Each row was made from one path, in order. Every step used is in the known rows, and no mark comes twice. Write each row's path.
In the rows, zero is written as 128.
Known rows
kuviz-legud-nevad-togu: [ 79 108 148  78 150  96 139 148 114 123 122 103 176  81 198 133 189 105
 105 184 123 125  88 158  69 120 161]
pitidot-kuviz-geso-nevad-legud-tosusak: [119 106 129 127 136 109 127 156  59 146 109 167 154 142 110 176 183 145
 128 156 152 114  54 173  87 133 151]
nevad-pitidot-kuviz-legud: [ 99 113 146  89 155 121 104 159  87 118  76 141 132 153 144 146 161 133
 100 162 153 112 108 162  89 144 156]
tosusak-legud-kuviz-geso: [ 90 101 138  73 167 114 142 176  71 116 127 147 145 134 201 109 167 153
 115 186 179 135 105 149  86 137 185]
nevad-pitidot-kuviz: [116 114 130  86 145 126 121 156 112 113  94 161 148 161 157 132 156 134
 102 160 168 103 120 177 121 161 159]
bubeze-nevad: [119 126 141  85 118  93 157 150 127 135 119 145 179 110 211 131 166 105
  72 118 112 136 100 184 116 128 151]
kuviz-legud-nevad-geso: [ 52 109 139  91 177  97 132 167  91 137 121 130 135 111 155 125 168 113
 112 169 113 135 102 174  81 142 145]
geso-nevad: [112 102 134  80 148 113 166 150 122 141 124 184 170 108 179 123 163 111
  97 141 113 118  92 165 115 140 141]
legud-nevad-pitidot: [ 82  93 124  84 155 130 151 171 129 106 109 163 138 129 156 126 135 124
 115 153 145  94 116 177 127 156 159]
togu-nevad: [117 109 122  85 126 100 146 148 134 134 113 168 185 106 214  99 159  91
  88 134 123 123 113 171 136 124 167]
bubeze-nevad-pitidot-kuviz-geso: [102 143 135 110 116 110 134 185  86 120  94 160 122 194 153 150 154 156
 106 124 146 128  74 184  87 168 155]
geso-nevad-pitidot: [ 99 104 133  88 145 133 144 173 122 132 104 203 137 142 157 138 141 129
 101 132 123 102  98 163 117 152 134]
nevad-pitidot-kuviz-legud-tosusak: [103 109 142 110 139 122  86 157  85 121  79 143 139 142 138 184 167 137
  96 162 174 102 116 158  88 111 151]
nevad-pitidot: [104 112 134  84 147 129 137 166 129 119 100 173 148 124 193 133 148 120
  90 146 147 115 124 170 130 150 158]
togu-nevad-pitidot-kuviz-geso: [ 97 125 117 108 122 115 125 186  92 114  91 182 130 191 152 119 147 138
 124 140 157 116  89 172 104 161 171]
pitidot-kuviz-legud-nevad: [ 88  97 136  82 165 103 137 145  86 115 103 115 155 127 129 129 171 117
 117 180 138 102  97 169  91 135 157]
geso-kuviz-legud: [115 118 161  80 164 121 134 168  87 141 110 139 162  98 159 124 154  96
  87 144 125 113 112 134  97 115 177]
tosusak-legud-nevad-pitidot-kuviz: [ 76  91 112  90 176 134 112 167 104  83  94 149 126 177 123 119 152 155
 128 175 202  75 111 177 113 149 157]
pitidot-kuviz-nevad-legud-tosusak: [117  96 134 116 152 113 105 137  71 138 106 134 163 118 122 179 179 141
 116 161 148  97  71 181 120 109 170]
tosusak-legud: [105  98 132  81 172 118 136 145 123 115 109 149 172 101 216 117 178 116
  89 159 171 125 124 162 119 113 169]
geso-kuviz-nevad-legud: [115 107 146  98 174 135 132 166  71 148 120 154 154 109 120 133 143 122
 110 135 113  95  69 155 128 126 188]
geso-kuviz: [131 121 146  78 156 127 156 164 114 140 125 159 176 102 172 110 145  99
  92 142 144 106 124 151 127 135 182]
kuviz-legud: [103 106 156  77 156 109 134 143 104 135  99 130 169  84 204 136 182  99
  84 155 120 138 109 154  95 117 162]
pitidot-nevad-geso-kuviz: [ 82 145 140  96 179 107 158 172  80 147 125 157 144 131 151 116 150 126
 104 133 125 110  91 174 108 169 148]
tosusak-legud-nevad: [ 82  86 122  79 181 119 144 153 121 102 117 143 163 106 182 109 168 123
 111 170 171 102 115 171 118 120 165]
tosusak-legud-nevad-geso-kuviz-pitidot: [ 52 110 118 100 192 139 115 213  80 106 141 160 101 149 106  93 117 138
 114 141 185  87 119 151  97 123 139]
legud-kuviz: [117 100 142  56 145 104 154 151 100 132 138 145 177 110 197 112 148 120
  96 182 143 126 123 161 118 143 171]
togu-nevad-legud: [122 100 123  91 132 104 128 142 110 143 105 152 184 100 192 104 163  91
  93 135 116 126  91 175 140 127 172]
togu-nevad-pitidot-kuviz: [109 116 115  95 122 115 112 160 114 118  91 176 151 178 151 110 142 125
 104 141 156  97 111 176 129 151 161]

Which path is each row?
[104 109 128 118 117 110  73 160  87 121  78 155 142 163 136 160 155 129
  98 142 161  95 110 160  96 103 155]
togu-nevad-pitidot-kuviz-legud-tosusak
[100 104 141  75 142 110 177 180  72 139 144 183 146 145 158 121 146 147
 124 166 121 130  75 151  84 163 152]
legud-kuviz-geso-nevad
[102 126 139  91 143  97 125 142 106 127 127 130 176 128 179 137 196 138
 112 182 138 112  73 174  92 138 172]
pitidot-kuviz-nevad-togu
[ 50 131 127 103 169 107 154 173  83 122 114 159 114 135 175 123 146 135
  97 127 130 128  94 179  99 159 115]
kuviz-pitidot-nevad-geso
[112 127 136  91 143 106 158 159  90 125 109 150 159 139 176 128 183 131
 119 169 160 136  97 174  95 160 174]
pitidot-kuviz-geso
[127  95 137 102 139 113 120 134 104 147 111 138 189  65 186 168 177 106
  93 153 152 123 109 172 131 104 166]
nevad-legud-tosusak
[106 134 138  97 128  94 151 164  97 134 132 160 167 149 170 134 197 143
 126 175 140 128  56 167  58 166 151]
pitidot-kuviz-geso-nevad-togu
[ 80  85 136  69 180 118 126 163  76 116 131 149 142 131 172 115 153 159
 110 177 152 106  94 154 107 115 176]
tosusak-legud-kuviz-nevad
[ 93 108 133  73 140  97 157 145 142 119 139 124 192  88 204 118 178 105
 111 184 138 118  99 176 101 139 164]
legud-nevad-togu
[ 98 129 141  96 129  99 165 170 114 140 137 170 168 113 207 135 194 128
 114 158 118 142  61 159  66 150 153]
kuviz-geso-nevad-togu
[ 96 103 141 116 139 122  96 162  79 130  89 170 129 161 100 189 157 148
 104 150 151  87  89 150  78 115 126]
geso-nevad-pitidot-kuviz-legud-tosusak
[ 65 110 137  76 158 112 130 163  73  93 129 120 140 134 201 113 154 163
  96 175 179 104  86 146  71 123 144]
tosusak-legud-kuviz-pitidot-nevad-togu
[ 80  91 142  77 167 109 150 152 102 120 108 125 158  89 165 131 164 102
 106 166 116 117 101 162  94 122 158]
kuviz-legud-nevad
[ 62 112 133  93 175  94 125 160  73 130 115 120 133 146 117 124 178 130
 122 181 137 122  96 179  74 155 142]
pitidot-kuviz-legud-nevad-geso
[104 137 141  89 166 113 139 181 102 155 138 161 155 123 160 105 147 111
  98 145 142 126 124 159 114 154 163]
nevad-geso-kuviz
[ 82  96 138  73 157 131 132 182  82 120 121 170 123 153 147 136 120 163
 117 162 125  96  91 158 113 150 169]
legud-kuviz-nevad-pitidot
[ 90 102 132 122 147 124 132 148  69 120  96 140 138  93 160 174 150 128
  93 124 153 102  80 170 117 108 134]
kuviz-pitidot-nevad-legud-tosusak
[ 97 131 149  99 124 111 105 163  83 122  80 129 128 175 142 156 158 136
  84 128 126 116  87 173  78 135 140]
bubeze-nevad-pitidot-kuviz-legud
[105 110 128  94 142 127 132 168 105 122 102 194 136 176 121 135 145 146
 109 147 143  91  94 170 112 167 130]
geso-nevad-pitidot-kuviz
[108 104 137 110 155 106 142 125  83 139  94 133 174  81 177 174 182 121
  97 144 136 106  78 185 124 125 155]
pitidot-nevad-legud-tosusak
[ 71  96 132  76 178 123 148 166  59  91 114 138 120 143 170 111 134 161
  96 158 174  97  96 151  97 128 140]
tosusak-legud-kuviz-pitidot-nevad
[ 96 124 141  94 163 136 165 176  78 114 111 158 131 126 142 121 119 122
  94 113 143  83  96 150 113 139 145]
geso-kuviz-pitidot-nevad
[ 95 131 154 112 159 110  99 179  74 163 126 145 148 105 141 156 162 114
  91 148 147 123 119 146  79 105 154]
nevad-geso-kuviz-legud-tosusak
[112 116 142  86 149 142 145 186  99 120 128 170 144 117 151 114 118 108
  87 122 155 100 125 142 120 118 159]
geso-kuviz-pitidot
[ 79 102 148  88 173 146 125 195  86 114 102 150 119 137 101 130 118 118
 113 144 130  76 104 140  96 136 166]
geso-kuviz-legud-nevad-pitidot
[103  85 138  69 146 128 132 168  64 123 131 138 141 116 158 119 124 131
  97 161 147 119 107 150 116 131 156]
nevad-legud-kuviz-pitidot
[ 85 104 139  84 139 128 154 202  73 127 127 203 113 176 139 134 124 165
 130 158 128 115  77 150  83 177 149]
legud-kuviz-geso-nevad-pitidot
[113 132 132  94 117 110 123 162 106 118 100 152 144 181 155 143 147 141
  91 125 143 110  97 187 110 154 145]
bubeze-nevad-pitidot-kuviz
[106 113 137 121 156 138 131 170  53 127 109 147 134 108 113 166 125 125
  98 111 158  76  80 154 116 105 147]
geso-kuviz-pitidot-nevad-legud-tosusak
[ 69 135 134  95 174  92 163 150  97 141 114 150 148 119 196 124 176 129
 100 147 116 133  91 194 108 172 138]
pitidot-nevad-geso
[ 99 132 144  81 145  91 168 131 121 125 114 127 189  91 234 130 196 117
  93 164 124 124  78 178  97 152 159]
pitidot-nevad-togu
[ 85  87 132  66 162 131 123 174  82  99 131 147 134 134 178 103 130 145
  90 168 192 113 129 139 102 110 153]
tosusak-legud-kuviz-pitidot
[101 112 138  93 145 111 178 174 100 140 122 195 149 122 178 132 171 125
 116 139 116 134  73 163  91 153 149]
kuviz-geso-nevad
